Each row was made from one walk, in order. Every step used is in the known rows, and no mark comes twice. Write each row's walk.
(in the rows, 128 means zero)
Known rows
dolu-semak-gugeki-fimup: [114  85 100  87 106  92  80 148 155 121 162 149 113 120 127 127 122  97
  94 105 152 114]
semak-nulin: [166 110 116 140 120  94  92 126 136 107 167 141 130 112 140 116  78  95
 100 104 143  87]
nulin-semak-bolot: [173  97 127 158 126  97 101 100 136 150 123 131 153 115 136  98 117 118
  92 109 134  62]
lazo-semak-gugeki-fimup-nulin-givoz: [140  44  96 115 121  78  91 124 155 152 149 149 103  92 135 125 135  98
 111 116 156  21]
semak-bolot-givoz-govem-beru: [196 117  98 126 110  67  92 117 136 151 101 153 126  99 168 103 161 107
  99 130 185  89]
gugeki-semak-nulin-givoz: [197  85 113 152 162 101  73  74 146 125 160 112 116  84 167 118 101 114
 127 114 161  61]
fimup-nulin: [129  82 100 132 113 101 109 117 136 107 138 156 122 125 112 116  92  83
 101 123 141  89]
semak-gugeki-fimup-nulin-givoz: [136  74  99 102 111  90  83 112 140 134 148 143 101  89 119 118 111  86
 113 124 146  61]
givoz-bolot-semak-nulin-fimup: [198  84 119 132 158  76  96 139 128 131 120 118 116 154 181  99 140 130
 128 111 148  68]
givoz-govem: [162 112  94 118 112  90  98 130 121 107 146 138 129 139 144 121 132  95
 108 116 162  92]
nulin-semak-gugeki: [140  84 131 112 110  95 102 103 124 155 139 143 160 132 137 121 115 110
  90 125 139  62]
fimup-nulin-givoz-bolot-semak: [161  46 106 136 159  94 112 106 136 136  92 118 117 122 128 111 146 114
 143 157 157  50]
lazo-semak-bolot: [158  72 113 155 131  83 108 131 151 150 143 140 137 110 163 108 138 112
  89  99 151  49]
gugeki-semak-bolot-givoz-govem-beru: [207  91  93 136 129  61  78  82 147 161 108 144 106  92 198 102 181 116
 101 131 191  90]
fimup-nulin-semak: [147  77 115 146 117 101 111  99 135 124 118 153 141 133 101 113  97 100
 103 126 134  62]
gugeki-fimup-nulin-givoz: [158  83  83 132 126 109  86 118 141 107 142 138  93  90  97 113 107  92
 122 124 147  69]
semak-bolot-givoz-nulin: [173 108 137 138 130  86 117 125 138 122 133 140 134  93 166  96 119 112
 139 132 163  71]
dolu-semak-gugeki-fimup-nulin-givoz: [119  67  99  93 120  94  78 122 164 125 136 145 107 101 110 126 111  91
 123 114 158  80]
fimup-nulin-givoz-bolot: [157  81 110 125 150 107 114 116 135 120 123 117 109 115 123 108 111 108
 146 154 156  60]
dolu-semak-gugeki-fimup-nulin-givoz-govem-beru: [155  82  72  75 116  61  75 127 163 138 115 146  96 118 115 121 140  95
 112 131 183  93]
dolu-semak: [126  91 105 121 133 118 100 139 151 103 137 143 139 135 116 128 105 104
 109 111 160 115]
dumi-beru: [134  89  92 123 121 107  98 179 129 122 159 129 138 130 128 124 104  80
  91 128 153  96]
bolot-semak-gugeki: [124  53 115 111 117  82  98 112 125 153 128 148 148 130 153 127 144  99
  84 126 147  76]

Which walk is each row?
[160  51  86 103 110  56  76 103 136 143 115 142 104 113 141 120 172  88
 119 124 162  48]  bolot-semak-gugeki-fimup-nulin-givoz-govem
[171  76 120 154 133  95  81  77 150 147 130 141 117  74 191 107 153 114
 112 115 166  77]  gugeki-semak-bolot-givoz
[174 113 113 113 152 100 120 149 115  98 147 124 127 163 155  99 104 118
 139 121 152  81]  givoz-nulin-fimup
[116  77  95  99  88  75  90 127 140 125 163 163  96 109 121 115 109  76
  88 115 134  89]  semak-gugeki-fimup-nulin
[159  81 125 161 117  84 106  89 146 144 110 147 144 117 121  93 105 103
  95 110 129  56]  fimup-nulin-semak-bolot
[125  67 129 116 103  83 107  92 134 150 124 160 148 133 123 117 102  95
  92 126 133  55]  fimup-nulin-semak-gugeki
[166  80 136 162 110  90 101  84 148 149  90 164 145  91 136 100 123 106
 116 118 148  43]  fimup-nulin-semak-bolot-givoz
[139  38  95 115 121  78  82 102 140 147 119 145 108  98 124 119 145  91
 109 127 147  50]  bolot-semak-gugeki-fimup-nulin-givoz
[190  73 117 155 154  96  82 101 136 129 122 124 144 100 142 120 115 111
 122 118 156  49]  bolot-semak-nulin-givoz
[100  68  96  90  98  79  85 137 166 117 148 164 102 121 112 123 109  83
  98 105 147 108]  dolu-semak-gugeki-fimup-nulin
[179 102 125 122 167 104  94 135 161 113 138 103 124 113 142 117  98 127
 155 126 169  77]  dolu-semak-nulin-givoz-bolot
[226  89  89 137 149  61  81 104 135 144 102 127 131 116 148 115 143 114
 110 134 182  62]  bolot-semak-nulin-givoz-govem-beru
[193 115 136 130 145  88 109 134 128 123 119 135 131 120 191  87 131 124
 151 112 163  61]  semak-bolot-givoz-nulin-fimup
[176  83 116 160 100  85  86  99 153 142 108 166 109  76 124  94 135 105
 112 111 142  50]  gugeki-fimup-nulin-semak-bolot-givoz
[176  78 135 149 141  75 126 137 152 140 133 146 135  96 182 103 144 124
 138 126 171  30]  lazo-semak-bolot-givoz-nulin
[204  86 119 141 174  92  86  89 147 132 158  93  98  94 181 107 119 130
 147 136 164  60]  gugeki-semak-nulin-givoz-bolot
[161 101 125 145 115 101  95 114 138 136 123 151 137  81 162 109 133 104
 111 115 159  76]  semak-bolot-givoz
[175  99 128 135 139  99 128 121 123 114 140 128 149 143 119 103  97 122
 128 142 144  65]  givoz-nulin-semak
[172  90  71  84 106  56  80 115 138 147 127 145  90 107 126 112 140  88
 102 139 171  74]  semak-gugeki-fimup-nulin-givoz-govem-beru
[195 110 124 132 157  99  98 125 135 121 151 102 117 102 150 109  98 120
 145 135 157  59]  semak-nulin-givoz-bolot
